In the rows, 128 means zero.
Known rows, with every step that occurs:
Q -> B -> W: [164 150 125  91 110 111 103 137 134 134  93 148 119  68 128 115 111 174
  94 124 175 133 130 125 148 116 149  97 133 140 142 104]
F -> Y -> A -> R -> X: [205 183 119 109  70  95 131 128 104 125 144 174 122  69  99 100 150 165
 127 123 172 173  94 167 129  66 173  97 102 171 129 164]
F -> Y -> A -> B -> Q -> J: [195 164 105 115  87  98 146 178 130 139 135 155 116  87  95 112 127 159
 117 140 188 132 116 129  79 173 137  52 100 131 127 133]
S -> N -> D -> W -> B: [148 152 159 114 113 149 117 154 136 145  76 146 125  67 203 124 102 187
 130  97 184  92 109 143  78 103 134 121 137 140 138  99]
A -> R -> X: [199 182 144 110  83 114 106 114 104 120 110 166 125  67 125 102 129 165
 111 127 158 164 108 142 118  60 180 110 117 170 164 147]
Q -> B -> W -> D: [158 141 126  99 118 115 103 132 139 131  77 155 130  59 157 149 106 179
  92 102 170 125 114 142 144 120 146 102 134 142 148  97]
T -> U -> A -> R -> X: [216 188 114  96  65  88 113 119 108 124 142 174 127  61  98 107 143 154
 105 117 163 184  86 166 128  65 180  89 109 187 133 159]
J -> Q -> B -> A: [175 142 132  87  98 123 106 151 140 125 109 151 117  75 124 111 120 178
  92 170 150 154 144 109  86 121 140  82 128 134 137 110]
F -> Y -> A -> B -> W: [181 157 102 108 102  81 140 147 128 140 124 162 117  80  90 107 133 171
 116 116 184 136  92 155 160 134 143  81 113 137 113 145]
B -> W: [161 146 133 107 100 108 106 131 128 139  89 147 124  62 126 114 114 177
 100 112 174 134 103 132 151 111 163 107 134 146 130 116]
R -> A -> U: [186 146 105  82  81  99  87 133 118 156 108 160 149  76 104 126 132 186
  83 153 154 175  83 145 112 106 173 111 115 157 122 123]
B -> A -> R: [193 160 133 102  84 100 103 126 120 126 102 162 122  67 113  96 134 178
 105 144 137 154 103 136 114  81 170  99 112 146 130 137]
N -> D -> K: [152 156 156 103 118 144 113 156 132 140  74 149 145  72 174 149 121 181
 128  98 182 112  80 149  89 107 152 117 127 149 174 120]
D -> N: [162 160 156  98 111 124  99 141 129 133  90 147 127  81 157 131 107 172
 119 111 170 123  88 148 110 106 158 114 123 136 133 123]
W -> D -> N -> S: [149 144 154 114 127 141 103 130 132 132  59 148 145  72 215 181 105 189
 129  75 174 100  68 172 100 113 154 123 126 136 129 112]
T -> U -> A -> B: [204 175 112  89 101  86 121 148 123 143 129 165 132  89  82 113 135 156
 106 114 170 151  79 161 125 125 152  80 109 150 120 150]
T -> U -> A -> B -> Q: [207 170 106  94  95  81 127 163 129 139 129 158 123  79  86 113 129 150
 106 126 177 146  89 146 105 149 145  57 109 146 125 140]
T -> U: [179 166 136  89  87 105 108 135 115 152 118 155 137  90 102 118 127 176
 107 107 168 150  85 141 127 110 170 105 119 155 121 130]
Q -> B -> A: [177 146 131  88 110 111 102 147 133 133 107 155 123  77 114 112 125 185
  95 143 144 151 126 127 106 113 148  93 120 135 127 120]
S -> N -> D -> W: [137 147 158  97 108 146 105 156 127 143  61 134 130  57 207 132 101 191
 126  90 183  97  86 145  84 117 145 133 139 152 149 114]
U -> A -> B: [196 170 125 102 120  99 120 154 125 135 106 161 130  80 100 110 130 152
 109 126 172 141  91 158 118 120 148  84 115 139 134 146]
R -> A: [177 143 125  92 102 116  86 145 122 146 101 154 143  70 113 124 130 187
  92 128 164 162  94 146 110 105 169 104 117 147 133 128]
K -> D: [162 156 154 107 105 130 109 147 117 138  82 152 145  72 139 123 115 179
 115 107 173 129  76 143 113 105 158 109 120 150 161 129]
N -> D: [161 157 150 104 109 131 112 148 121 147  79 152 146  72 145 126 122 185
 117 105 172 122  89 143 111 104 161 114 119 148 164 127]
Q -> B -> A -> R -> X: [205 166 128  95  88 106 103 121 119 109 119 169 113  63 121 101 131 179
  97 152 132 175 137 131 104  69 163  93 115 161 156 140]
J -> Q -> B -> W -> D -> P: [147 142 140  93 122 133 113 139 156 119  67 149 121  48 200 161  97 172
  91 120 179 119 123 136 113 123 123  94 149 141 162  85]
S -> N -> D -> P: [137 156 170 101 121 152 109 151 137 140  60 144 138  70 213 143 104 188
 128  87 176 100  82 159  95 117 140 139 129 151 161 126]
Y -> A -> R: [202 173 128 102  89 101 122 133 118 128 107 162 124  69 112  89 135 160
 122 135 175 151  94 157 128  77 168  93 111 157 134 138]
B -> W -> D: [155 138 134 115 106 112 107 126 134 136  72 156 136  53 154 149 110 181
  98  90 169 126  87 150 148 115 160 114 133 147 135 109]
S -> N: [158 157 156 102 102 136  98 142 127 139  90 146 129  86 151 117 110 176
 118 108 171 125 100 144 114 122 161 132 126 147 129 128]
Y -> F: [172 159 139  92 102 121 115 152 118 151 119 148 128  95 102 115 123 178
 116 116 174 145  86 142 128 113 163 113 114 137 126 133]
K -> D -> P: [152 161 167 102 123 136 114 148 127 134  70 149 143  64 175 137 110 180
 118 101 177 120  68 156 103 101 144 111 128 149 165 129]

Rows:
[147 153 158 105 105 147 104 149 128 143  73 147 141  77 178 129 108 188
 125  95 174 108  91 148 107 122 154 136 121 153 158 128] : S -> N -> D
[158 152 156 109 121 134 107 143 137 133  75 156 146  72 177 170 118 173
 117  87 174 119  74 162  94 112 154 121 132 146 151 114] : W -> D -> K
[145 146 159 111 122 147 105 141 124 129  62 140 143  73 207 157 102 190
 136  87 183 100  62 160  99 110 148 115 123 141 149 122] : K -> D -> N -> S
[200 166 119 105 113  96 125 169 132 131 106 154 120  70 104 110 125 146
 110 138 177 135 102 143  98 144 142  61 115 134 136 136] : U -> A -> B -> Q
[161 146 126  90  98 125 107 141 142 127  96 144 114  65 135 113 106 167
  91 151 181 137 147 106 127 123 141  85 141 139 152  93] : J -> Q -> B -> W
[177 156 111  99 119  85 129 136 147 132  93 167 130  55 153 162 118 165
  96  79 172 129  61 184 144 133 131  85 127 152 125 132] : T -> U -> A -> B -> W -> D -> P
[152 150 150  95 111 132 112 154 119 146  67 139 136  52 175 130 113 187
 119 100 180 111  84 138  88  99 151 110 135 147 154 113] : N -> D -> W
[175 128 106 108 118 102  97 133 138 135  77 164 140  57 139 155 115 190
  79 107 161 140  88 155 136 133 148  94 121 140 151 122] : R -> A -> B -> W -> D
[169 146 129 118 122 106 116 129 134 132  73 162 131  68 145 144 109 176
  98  96 165 118  91 148 144 133 147 102 128 137 153 121] : A -> B -> W -> D
[194 143 108 106  97 115 102 168 134 138 105 150 129  72 115 126 113 172
  83 155 170 145 128 112  58 166 146  59 108 133 158 116] : R -> A -> B -> Q -> J
[164 156 155 116 113 133 122 151 126 140  85 151 129  62 165 119 108 178
 119 110 183 113  93 139  85  87 138  95 136 137 142 101] : K -> D -> W -> B
[197 162 125  85  94 102  98 133 126 120 106 162 117  72 115  96 131 176
  97 155 137 152 130 127 110  86 156  87 112 142 143 126] : Q -> B -> A -> R
[194 158 126  84  82 115 103 137 133 113 109 158 111  69 124  94 126 169
  95 181 144 154 148 109  90  93 147  76 119 141 153 115] : J -> Q -> B -> A -> R
[171 160 141  86 103 134 105 151 132 131 103 148 123  83 129 113 115 164
 101 157 176 141 142 112  94 116 143  89 130 138 156 103] : J -> Q -> B
[187 147 120 101  86  93 120 133 128 150 111 160 116  68 129 108 123 186
  98 157 142 149 106 129  84  91 148  98 133 136  83  99] : D -> W -> B -> A -> U
[172 146 118 115 131 106 123 147 152 121  78 162 131  54 165 167 117 155
 106  90 180 117  74 176 127 135 133  89 132 143 147 123] : U -> A -> B -> W -> D -> K
[205 165 134 118  88 103 115 125 129 128 117 173 118  77 109  86 135 174
 108 149 139 149 126 135 107  69 160  87 111 135 119 122] : W -> B -> A -> R
[199 162 112 113 100 106 128 175 138 130 110 151 120  70 112 116 115 143
  99 146 180 133 120 127  70 166 140  50 113 135 144 123] : U -> A -> B -> Q -> J
[151 145 147 126  92 155 125 175 148 142  79 136 116  57 214 129  87 177
 120 116 193  83 138 112  30 150 126  87 134 135 148  77] : S -> N -> D -> W -> B -> Q -> J
[150 140 133  98 126 127 105 139 152 124  72 153 130  60 185 171 105 174
 101  94 180 113 106 149 123 124 137 105 141 144 159  92] : Q -> B -> W -> D -> K
[174 161 149 111 113 121 119 145 126 145  98 151 118  72 144 109 115 171
 114 120 179 123 115 134  91  87 147  97 139 131 114  98] : D -> W -> B
[147 137 135  94 110 132 101 137 157 114  73 148 117  56 203 164  86 172
  96 121 178 110 123 134 116 131 128  94 141 135 157  84] : J -> Q -> B -> W -> D -> N
[143 132 131 103 133 132 100 126 147 123  56 145 129  59 224 183  93 190
 112  81 180  93 100 158 129 125 136 109 137 133 137  90] : Q -> B -> W -> D -> N -> S
[167 152 144 116 108 129 130 167 135 145  83 145 121  52 175 121 109 179
 123 117 188 101 117 122  61 109 136  77 134 131 147  87] : N -> D -> W -> B -> Q
[166 149 143 127  93 138 129 171 137 135  89 140 119  51 176 124  92 169
 110 130 191 105 124 108  36 132 129  61 134 133 152  79] : K -> D -> W -> B -> Q -> J
[146 137 142 111 112 118 101 127 144 126  66 151 129  54 193 164  94 180
 107  83 171 109  77 161 139 118 152 117 133 140 135 107] : B -> W -> D -> N
[176 153 137 123  92 127 125 166 138 140 102 141 108  59 156 114 101 163
 105 140 188 115 145 102  42 131 138  64 137 126 124  76] : D -> W -> B -> Q -> J
[188 161 130 115  99 118 122 165 130 134 100 148 119  83 122 116 107 158
 101 144 174 122 131 104  67 165 145  65 115 129 161 115] : A -> B -> Q -> J
